Each row comes from the steps of one path. Every step used is in the known rows, and no mark comes twice. Write the path behind each row, first mark first.
Known rows
fefed tura peku: [ 20 -33 -75   9 -34 -22  -5   7 -13 -21  -9  -3  36 -37 -37   0 -24  24
  11 -30   7  34]
kala peku tura: [ 19  -2 -26  11   7 -33  -7  -3 -22  30  -2  -2  65   0 -53 -18 -50  30
  34 -15  34   6]
kala pomesob tura peku: [ 44 -19 -61  -3 -23 -15 -20  12 -34 -39  12 -10  55 -20 -18   5 -40  -6
  21 -45  14  35]
kala pomesob tura fefed kapi peku: [ 28 -26 -80  27 -61 -18 -27  31  -3 -61 -49 -46  36  19   8  -2 -42 -23
  56  -3  -2   9]
fefed kapi pomesob tura peku: [  9 -23 -81   0 -41   5 -16  39 -10 -38 -25 -24   0 -11  -3  -2 -26   7
  32 -45   4  10]
tura fefed kala peku: [ 20 -37 -60  30 -34 -37  15  -4 -24 -15  -5  -7  64  22 -44  -9 -69   2
  10  -2 -17  -8]
tura peku kala fefed kapi: [ -6 -33 -43   8 -31 -27 -17  37   4 -73 -23   6  35  -1 -46 -21 -53 -22
  26 -25  -1 -22]
peku tura: [ 11  -7 -28   7   3 -33 -18  14 -13  41  -9   7  33 -33 -43   5 -31  43
  20  -5  24  30]
peku kapi pomesob tura: [  5  -6 -52 -20  37  19 -13  26   1  45 -31 -12  11 -18 -21  31 -32  33
  21 -16  21  -1]
loboz kapi pomesob tura fefed kala: [  3 -48 -56   1  -9 -32 -21  40   8  24 -38 -15  -9 -10   6  16 -42  20
  24 -11  10   4]
tura fefed kala pomesob: [  3 -39 -55  19 -36 -31   6  24 -22 -23  -9  -6  64  -3 -44  12 -60  -4
   0 -19 -20  16]
peku kala pomesob tura fefed kapi: [  9 -51 -51  24 -40   6 -26  43   8 -44 -11 -39  29   8 -19  32 -68 -16
  27  -4   3  13]
peku kapi fefed: [ -4   7 -32  -9  37 -31 -14  16   0  51 -46  14  35 -32 -31  19 -28  34
  18   2 -11 -41]
peku kapi fefed tura pomesob: [-12 -38 -57   1 -14   3 -14  19  25  33 -65   0  48 -46 -52  35 -54  32
  -2 -25 -11 -11]
loboz kapi peku kala pomesob: [ -9   9 -11 -24  34 -77 -23  51   7  13 -35  -1  33  14  -7 -45 -29 -13
  38 -24  17  -3]
kala fefed: [ 20 -11 -45  13  12 -53 -13  12 -12  -4 -16  21  56 -11 -46  -1 -20   3
  28   0   5 -15]
fefed kapi loboz: [-23 -18 -73  -1  -8 -35  29  38 -10  -7 -38  23  11  40 -13  -5  14   8
  35 -12 -17 -18]
fefed kapi pomesob tura peku kala: [ -5 -29 -60 -18 -34  23 -15  48   9 -35 -20 -32 -10  -9 -13   1 -51   1
  24 -44  12  14]
loboz kapi pomesob tura: [ 10 -10 -46 -10  38 -45 -29  41   0  50 -22  -3  -9 -14  10   3   0  28
  40 -17  26   1]
pomesob tura peku kala fefed kapi: [ 19 -46 -51   3 -40   0 -29  32  13 -80 -21 -13  17   0 -29   0 -59 -18
  32 -14  25  -9]
fefed kala peku: [ 15 -19 -48   7  -5 -36  30  10 -23  -4   0   7  52  33 -50 -25 -44   9
  -1 -11   3  -6]
loboz kapi pomesob tura peku kala fefed: [  3 -29 -28 -33  17 -27 -46  41  15 -11 -33  -4  14 -23 -12  -9 -54 -10
  48 -44  45 -19]
loboz kapi fefed kala pomesob: [-21 -17 -21 -12  18 -77  -6  59  -3  20 -44  17  38  -8 -26 -13 -23   5
  11 -26  12 -30]

Which path is each row?
[ 19  -9 -44 -24   2   4 -30  17 -12 -11 -39 -14  60 -39 -22  26 -59   5
  27 -44  16 -19] -> kala pomesob tura peku kapi fefed
[ 10 -40 -60  25 -36 -38   3  11 -13  -4 -11   2  32 -10 -31  13 -47  17
  -3   7 -30  19] -> tura fefed kala
[ 19 -45 -67   8 -38 -26 -15   7  -4 -50 -29   2  60 -33 -56  -1 -35   3
  27 -27  22   6] -> kala fefed tura peku
[ 37 -24 -44 -17 -15  -4 -21   6  -3 -16  16 -13  10 -23 -12  11 -54  10
   8 -17  15  34] -> pomesob tura peku kala
[-21 -34 -21 -25  -5 -44 -30  50  19  -4 -43 -13  42 -39 -32  -6 -51   2
  26 -52  36 -10] -> loboz kapi fefed tura peku kala pomesob
[ -2 -38 -50  49 -46 -24 -31  26  -1  -4 -30 -14  25 -23 -35  14 -48  29
  37   7  -4  13] -> peku tura fefed kapi
[ -2 -38 -46 -14 -33  -2  -1  27  -1 -38  -3 -18  58 -26 -57   0 -61  -4
   5 -53  28  41] -> fefed tura peku kala pomesob
[  5 -38 -51  -9 -29  -5  -6  15   9 -18  -5 -13  26 -33 -46   4 -51  16
   1 -28  17  37] -> fefed tura peku kala
[ 26  -4 -34 -31  -4 -10 -15  27   8 -13 -25 -35  34  14  -7  -5 -51 -15
  29 -13  33  28] -> kapi peku kala pomesob tura
[  3 -19 -32 -34  19 -27 -36  40   7  18 -14 -14 -11 -25   6  -8 -42  12
  32 -46  28   8] -> loboz kapi pomesob tura peku kala
[ -4 -49 -59 -28 -40   9  -2  32  15 -77 -45  -1  16  33 -17   5 -45 -26
  47 -26  26 -26] -> pomesob tura peku kala fefed kapi loboz
[ 11 -22 -68 -36   7  12   6   0 -14  -4 -34  14  24   6  -4  20 -30  16
  30 -30   2  -6] -> pomesob tura peku kapi loboz
[  2 -43 -61   1 -10  -3 -16   9   3 -38 -45   6  63 -35 -68   9 -52   8
  24 -29  24 -16] -> kala fefed tura peku kapi
[  2 -18 -74   6 -13   3  -9  48   2  -3 -30 -23  -9   2  -7  11  -8  15
  32 -17  12   5] -> fefed kapi pomesob tura
[  6 -18 -23  -7  15 -39 -15  21   6  -2 -11  12  45  -7 -51   1 -46  -3
  21   1  16 -13] -> peku kala fefed
[ 38 -53 -67  20 -43 -11  -8   6  -4 -12  -8 -18  12  -8 -14  37 -52  21
   3  19  -4  28] -> pomesob tura fefed kala
[ 10 -46 -57   7  -7 -30 -12  25  -1  11 -33 -25  25  22  -6  -5 -63   8
  34 -19  22 -22] -> loboz kapi pomesob tura fefed kala peku
[  9 -21 -37  12 -23 -25 -22  13  -8  33  -8  13  47 -39 -50   5 -53  30
   3 -31  -8  45] -> peku tura pomesob
[ 43 -32 -61  26 -24 -18 -28   8 -20 -11   2 -25  57 -16 -14  37 -48  -3
  30  -6   1  28] -> kala pomesob tura fefed
[  0 -30 -44 -21 -36 -11 -14  19  20  -5 -35 -23  27 -50 -38  14 -58  19
  11 -27  20   8] -> kapi fefed tura peku kala
[ -1   9 -17 -20  36 -82 -23  38  14  34 -38   4   0   7   7 -43 -18   9
  35   4   6  -8] -> loboz kapi peku kala
[-11 -37 -45 -13 -11  16 -20  53  28 -30 -44 -25   4  10 -33  13 -45 -12
  38 -13  41 -20] -> peku kala fefed kapi pomesob tura
[  5 -26 -27   3 -15 -22  14  11 -16  12  -8  -1  55  13 -68 -20 -66  29
   7 -15  39  10] -> fefed kala peku tura
[  5   3 -67  14 -25 -51  -3  36  -2 -26 -47  -7   9  21  -3 -36  -3   4
  37   3 -16  -5] -> fefed kapi peku
[-36 -35 -43 -19  -6 -21  18  46  17 -32 -52  19  25  44 -37  -3 -22 -20
  41  -8  10 -44] -> peku kala fefed kapi loboz
